What can hang from each mark:
Q: T
F: U
S: T
N: T
T: G N Q R S W
G: K T
R: T U
C: W
U: F
W: T
K: G

Every row comes from one small tree of marks. Brackets hold a mark, then the marks that hang from it, in alphabetical order. Every link used is in the known rows. Which tree was each row made from?
Known rows:
{K {G T}}: [ -1   0  -8   4   4  -6   3   1   6   8   4   0 -10   1  -1 -12   0   0
 -10   1   0   3   5  -3  -7  -4   9  -7  -3   9   9  12   5   2   2]
{W {T Q R}}: [ -6  -2  -8   7   0 -10   4  -6   6  -2   3   3  -8   4   3  -5   2   3
  -2  -8  -4   1  -2   6   8   5   8  -7   2  -7   5   9   1   1   8]
{N {T G S W}}: [  2  -2 -11   5   0  -6  -2  -6   3   7  11   5  -5  -2  -4  -8  -2  -1
  -2  -4   5   0   6   6  13  -1   0   0   0  10  -3   7  -5  -2   6]
{N {T R S W}}: [  2  -2 -16   7  -1  -8  -1  -6   1   5  13   4  -6  -1   8  -8  -3  -1
   0  -3   3   2   7   3  25   1  -4   7  -1   3  -1   7  -3  -2  14]
{T R S}: [  1  -1 -11   5   9  -3   3  -9   5  -6  10   2  -9  -1  11  -8  -1   0
   1  -7  -1  -2  -2   5  14  -4   6   8   2   0   1   7  -7   2  12]
{K {G {T N}}}: [ -1  -1  -9   3   7  -5   3   0   7   6   2   1  -9   1  -2  -2  -1  -1
 -10   2   1   2   3  -6 -15   0   6  -9  -9   8   9  12   2   3  -1]
{C {W {T {G K}}}}: [ -7   0  -8  -1  -1  -3   4   0   4   2   3   7  -7   6  -1 -13   1   5
  10  -4  -6  -1   5   0  -6   1   9 -12  -2   9  -6  10  -2  -8  -4]
{S {T G}}: [ -6   0  -3   3   2  -5   2  -2   2   0  -1   6  -6   2  -4  -8   0   2
  -3  -4  -1  -9   8  -8  -1  -6   8 -10   0   2   0   7  -5   5  -2]
{T G N Q {R U}}: [  0   3 -12   0  14   1   2 -12   7 -10  -2   3  -5  -1  -6  22   2  -1
   1  -5   0  -4  -6   4  21  10  14  -7   2  -7   2   9  -5   3  -2]
{R {T Q} U}: [-2  4 -7 -1  4  8  1 -1 -3 -5  2  1 -2 -2  3  1  3  0  2 -7  0 -4  1 -5
 13  4 13 -4  0  0  6  7  9  2  8]
{S {T Q W}}: [ -5   0   1   8  -6 -13   2  -1   1  -2   1   6  -6   2  -2 -10  -1   1
  -2  -7   4  -7  11  -5   7   4   2  -4  -1  -4   1   7   1   6   2]
{Q {T G}}: [  2  -1  -6   2   7   3   2  -3   3   3   4   1  -8  -1  -7  -7   1   3
  -4   1  -1  -8   8  -1   1  -3  17 -13   4   4   1   7  -4  -6  -3]
{U F}: [  0  -2 -12   3   4  -2   4   2   7  -5   2  -1 -11  -5  -1 -10  -2  -3
   0   2  -5  -9   7 -11 -12  -7  10 -16  -1   3   4  11   1   9  -2]
{C {W {T R S}}}: [ -7  -2  -9   3  -2  -4   5  -5   3  -1   8   6  -7   3  12 -15   0   4
  10  -8  -9   1   1   1   3  -2   4   2  -2   6  -3   9  -5  -2   4]
{W {T G N R}}: [ -5  -2  -8   2   3  -6   4  -8   8  -2   2   4  -8   4   0   4   3   3
  -3  -2  -6  -2  -1   4   3   2   7 -11  -3  -1   0  11  -9   1  -2]
{C {W {T N Q}}}: [ -7  -3 -10   3  -1  -5   3  -3   4  -3   0   7  -6   4   2  -3   1   4
  10  -8  -7  -1   0  -6 -14   8   6  -9 -11   3   1  10   0  -2  -4]
{F U}: [  0   8  -9  -2   3   0   3   0   4  -2   5   5  -8  -2   9 -12  -1   0
   1  -1  -7  -5   5  -8  -5  -1  11  -8  -3   4   3   7   0   3   0]
{K {G {T {R U} W}}}: [ -1   2  -4   3  -1  -4   2  -1   4   8   7  -1  -8   1   5  -9   0  -2
 -10   5   0   5   8   3  20  -2   6  -1   3   8   4  11   3   4   3]
{R {U F}}: [ -1   1 -10  -3   5   4   4   3   2  -5   4  -4  -8  -5   7  -3  -2  -3
   0   4  -8  -5   6 -11  -1  -6   7 -12  -1  10   2  11   1   8   1]
{S {T N Q R W}}: [ -5   0  -3   7  -2 -12   1  -6   3  -6   0   7  -5   1  -1   5  -1   1
  -2  -6   4  -7   7  -6  15   9   0  -3  -5 -12   2   8  -4   7   2]
{K {G {T S W}}}: [  0   0  -2   4   0  -8   3  -3   5   8   9   1  -9   2   1 -15   0  -1
 -11  -2   4   4   6   6   2  -4   2   2   0  11   4  11   1   4   3]
{S {T {G K} R W}}: [-4  3 -1  2 -3 -8  2 -2  3 -1  3  8 -5  5 -4 -7  1  2 -1 -1  6 -7 14  0
 27 -1  5 -6  7 -6 -7  8 -7  0  2]
{C {W {T N R S}}}: [ -6  -2 -10   2   0  -4   4  -6   4  -2   6   7  -6   3  10  -5   0   4
   9  -8  -8   0  -1  -2  -4   3   1   0  -9   5  -3   9  -7  -1   2]
{C W}: [ -3  -2 -12   4   2   1   2   1   2  -2   4   6  -8  -1   7 -15  -1   3
  13   0  -7  -4   6 -10  -8  -1  11  -4  -8  10  -1   8   1  -3  -3]
{G {T N}}: [  0  -1  -9   2  11  -5   3  -1   3   6   2  -2 -10   2   2   1   0  -1
  -1   1   0  -5   4  -8 -16   4   9  -6 -13   6   3  10   1   4   1]
{G {T N Q R}}: [  1  -1 -11   6  13  -7   1  -6   4   4  -1   0  -8   2  -3   8   0   0
  -1  -4   3  -3  -1  -1   5  10  13  -3  -6  -7   5  10   3   4   4]
{K {G {T Q S}}}: [ -1   0  -6   5   8  -9   2  -5   6   6   5   0  -8   1  -4  -8   0  -1
 -10  -9   5   3  -1   5  -5  -1   7  -1   1   6   8  11   5   4   5]
{T N}: [  0  -2 -12   3   8  -3   3  -2   7  -7   1   3  -9  -1   3   3   0   1
   2   1  -1  -5   2 -12 -19   4   5  -8 -15   5   5   9  -4   1  -2]
{K G}: [ -1   0 -10   5   2  -4   2   0   9  -3   4   2  -9   0   0 -11  -1   0
  -8   1  -1   2   4  -5  -9  -4   7  -8  -2   8   9  11   1   0  -1]
{W {T G Q R S}}: [ -4  -2  -4   5   5 -10   4 -14   7  -2   6   5  -6   4  -3  -3   3   2
  -3 -16  -1   1  -7  19  16   1   8  -2   9  -5  -1  10  -6   2   7]
{W {T N Q S}}: [ -4  -3  -5   4   4 -12   4  -8   6  -5   3   2  -8   4   1   3   2   1
  -3 -16   0   0  -7   5 -17   8  -3  -5  -8   1   4  10  -4   2   6]
{Q {T G N R S}}: [  4   0  -8   0  13   2   2 -11   5  -2   6   1  -8   0  -5   8   1   2
  -3  -5   1  -7   0   5  10   1   9  -4   2  -3  -1   8 -13  -3   2]

Which tree is each row?
[  0  -1  -6   2  11   2  -1 -10   4  -7   3   7  -4  -1 -13   9   3   0
   2 -16   8  -8  -7   5   0   5  12  -4  -2  -5   2   9  -3   3   1]
{R {T G N Q S}}
[  1  -2   0   8  -1 -10   2  -8   4  -6  10   5  -7   1  -1 -10   0  -2
   1 -13   8  -2   2  13   9   5   2   7   2   2  -1   7  -1   3   6]
{T Q S W}
[  2  -2  -2   5   3 -10   2  -9   5  -9   6   5  -6   0  -1   5   0  -2
   1 -11   9  -3  -1   7  -2  11  -3   5  -8   1   0   9  -5   4   1]
{T N Q S W}
[ -6   2  -8   3   5  -6   2  -6   0  -8  -3   4  -4   1   5  13  -1   0
  -2  -7   0  -6   1 -11  10   8   0  -4  -6  -9   5   8  -2   7   4]
{S {T N Q {R U}}}
[ -1   4  -5  -2   6   6   1  -5  -4  -6   7   1  -2  -2   6   2   2   0
   2 -13   3  -4  -2   2  14   2   8   4   1   2   4   7   5   3  13]
{R {T Q S} U}
[  1   6  -4  -3   1   3   2  -3   3  -4   8   3  -5   2   1   0   2   0
   3   6   4  -2  10  10  42   2  10  -3  12   2 -11   9  -5  -6   1]
{T {G K} {R U} W}
[ -8  -2  -9   5  -4  -5   3  -2   3   0   2   7  -7   4   3 -13   0   4
  10  -8  -8  -1   2  -2  -8   4   9  -7  -5   4   0   9   3  -2  -1]
{C {W {T Q}}}
[  1  -1  -6   3   2  -2   1  -9   9  -5   5   7  -7   0  -5   7   2  -1
   0   6   1  -5   6   5  23   5  10  -4  -1  -2  -5  10 -13   3  -7]
{T G N R W}
[  3   2  -7  -2   8   2   2   1   3   2   4   1  -8   3 -10  -5   1   3
  -1   1   4  -7   9   0   2   1  15 -16   5   2  -2   8  -3 -12  -2]
{Q {T {G K}}}
[  1  -2 -22   7   7  -6   0  -6   2   3  10   3  -6  -2   7  -4  -4   0
   0  -6   1   1   2  -1  13  -1   0   4  -2   2   3   6  -2  -3  16]
{N {T R S}}
[  0   1  -6  -4  11   4   0  -5   3  -6   6   6  -5   3 -10   7   4   2
   4  -9  10  -8  -1   1  -3   2   8  -6  -4  -1  -3   9  -6  -4   3]
{R {T {G K} N S}}
[ -4   2   1   1  -4  -9   2   1   2   0   3   7  -6   5  -6 -10   1   2
  -2  -1   7  -8  14  -4  10  -1   3  -9   2   1  -7   8  -6  -1  -2]
{S {T {G K} W}}
[ -4   0  -2   9  -5 -12   2  -4   1  -4   2   7  -5   2   1  -7   0   2
  -2  -7   3  -6  10  -2  24   4   4  -1   3 -11   1   7  -1   7   5]
{S {T Q R W}}
[  2   1 -16   3  -1  -3  -1  -6  -2   4  13   1  -4  -2  13  -3  -4  -2
  -1  -2   2   4   7   2  31   1  -5   8   0   7  -2   6  -3  -1  16]
{N {T {R U} S W}}
[ -8  -2 -12   5   0  -6   4  -5   5  -4   0   8  -6   3   3  -2   0   4
  10  -7  -8   0  -1  -3  -1   9   7  -6  -8  -2   0   9  -2  -1  -2]
{C {W {T N Q R}}}
[ 1  2 -7 -2 13 -2  3 -5  5 -4  8  3 -8  3 -7 -5  1  1  2 -9  8 -4  0  9
  0 -3  8 -4  5  7 -7  8 -7 -7  4]
{T {G K} S}
[  1  -1  -2   8   5 -11   2  -9   1   6   9   1  -7   2   1  -8   1  -2
  -1  -9   6  -1   3  14  25   5   9   9   5  -2  -2   8   2   6  11]
{G {T Q R S W}}
[ -6  -3  -8   1   0  -4   4  -3   3  -2   5   6  -7   3   8  -7   0   4
  10  -8  -8  -1  -1  -4 -17   2  -1  -2 -12  10  -2  10  -6  -2  -1]
{C {W {T N S}}}
[  2  -1  -5   7   4  -9   2 -13   6 -10   8   5  -7   0   0   8   1  -2
   2 -11   7  -2  -2  11  20  12   0   9  -2  -8  -1   9  -7   4   6]
{T N Q R S W}
[  3   0  -4   2   3   0   1  -7   5  -1   5   3  -8   0  -7   5   1   3
  -3   5   1  -8   9   4  20   4  12  -9   1  -4  -3   8 -11  -2  -5]
{Q {T G N R W}}
[ 1  2 -3 -1 -1  3  3 -5  4 -3  7  1 -7 -4  0 -2  0 -3 -1  7 -5 -6  9  7
 40 -5 13 -6 12  3 -7 11 -7  8 -4]
{T G {R {U F}} W}
[  0   2  -7  -2  12   4   4 -12   4  -5   9   1  -5  -2   6   1   0   0
  -1  -5  -2  -2  -3  12  30  -7  10   6  10   6  -3   8 -10   2   7]
{T G {R U} S}
[ 0  2 -9  4 10 -3  3 -4 -1  6  2 -3 -7  1  4  0  0 -1 -1 -3  0 -1  1  3
 20  5 15 -1  3 -1  4  8  7  4  9]
{G {T Q {R U}}}
[  3   0   0   3   2  -1   2  -9   3   1  11   2  -7  -1  -4  -8   1   2
  -3  -3   2  -5   8  14  29  -3  11   1  11   0  -5   7 -11  -3   3]
{Q {T G R S W}}
[  3   1  -5  -3  11   1   3  -4   2   1   8   0  -8   3  -7  -5   1   3
  -1  -6   7  -7   5   7   2  -2  10  -8   8   4  -4   8  -7 -11   3]
{Q {T {G K} S}}
[ -4  -2  -4  -1   5  -8   4  -9   7  -2   5   3  -8   4  -1   2   2   1
  -4 -10  -3  -1  -5   7 -14   0   0  -7  -5   7  -1  10 -12   1   0]
{W {T G N S}}
[  1  -2 -10   4  13  -8   2 -10   7 -10   3   3  -8   0  -3   9   0  -1
   2 -15   6  -4  -7   1 -15   9   1   1  -9  -1   4   8  -3   3   4]
{T N Q S}
[ -8  -3 -10   2  -2  -3   4   0   3  -1   2   6  -7   3   7  -7   0   4
   9  -3 -10  -2   2  -9 -18   4   4  -8 -13   9  -1  10  -4  -2  -4]
{C {W {T N}}}
[ 1  2 -7  0 -1  1  2 -4  3 -7  6  2 -6 -2 14  8  0 -1  1  8 -3 -1  7 -3
 24  8  1  1 -7  3 -2  9 -7  3  2]
{T N {R U} W}
[  1   2 -10   0  13  -2   3  -9   6  -6  10   4  -8   4  -3  -2   1   1
   2  -8   8  -4  -2  13  21  -3  10   0  11  -2  -7   9  -9  -6   7]
{T {G K} R S}
[ -5   0  -1   3  -2  -8   1  -7   5  -3   2   8  -4   2  -3   3   0   1
  -3   0   1  -8  10  -5  18   1   2  -5  -3  -5  -4   9 -12   7  -4]
{S {T G N R W}}
[ 2  3 -7 -1  8  4  3 -5 -2 -1 10 -4 -7 -2 12 -3 -1  2 -3 -4 -2 -3  4  2
 19 -2  6  2  6  2  1  6 -6 -4 12]
{Q {T {R U} S}}
[  3  -1  -6  -1  11   1   2  -8   4  -1   6   0  -9  -1  -6   5   1   2
  -3  -6   3  -8   1   1  -7   0   8  -7  -3   4   0   8 -11  -4  -2]
{Q {T G N S}}
[-1  4 -5 -4  4  9  2 -2 -4 -5  9 -1 -3 -2 12 -4  2  0  2 -7  0 -3  1 -3
 10 -4  6  3 -1  9  1  6  1  3 13]
{R {T S} U}
[ -6   0  -5   7   5  -8   2  -8   4  -3  -2   8  -5   2  -8  -1   0   2
  -3  -9   2  -7   2   0  19   0  12  -7   6 -12   2   8  -3   6   2]
{S {T G Q R}}
[ -7  -2  -8   1  -1  -2   3  -3   5   0   1   7  -6   3   1  -5   1   4
   9  -3  -9  -2   2  -4 -13   2   8 -11 -10   9  -3  10  -6  -3  -9]
{C {W {T G N}}}
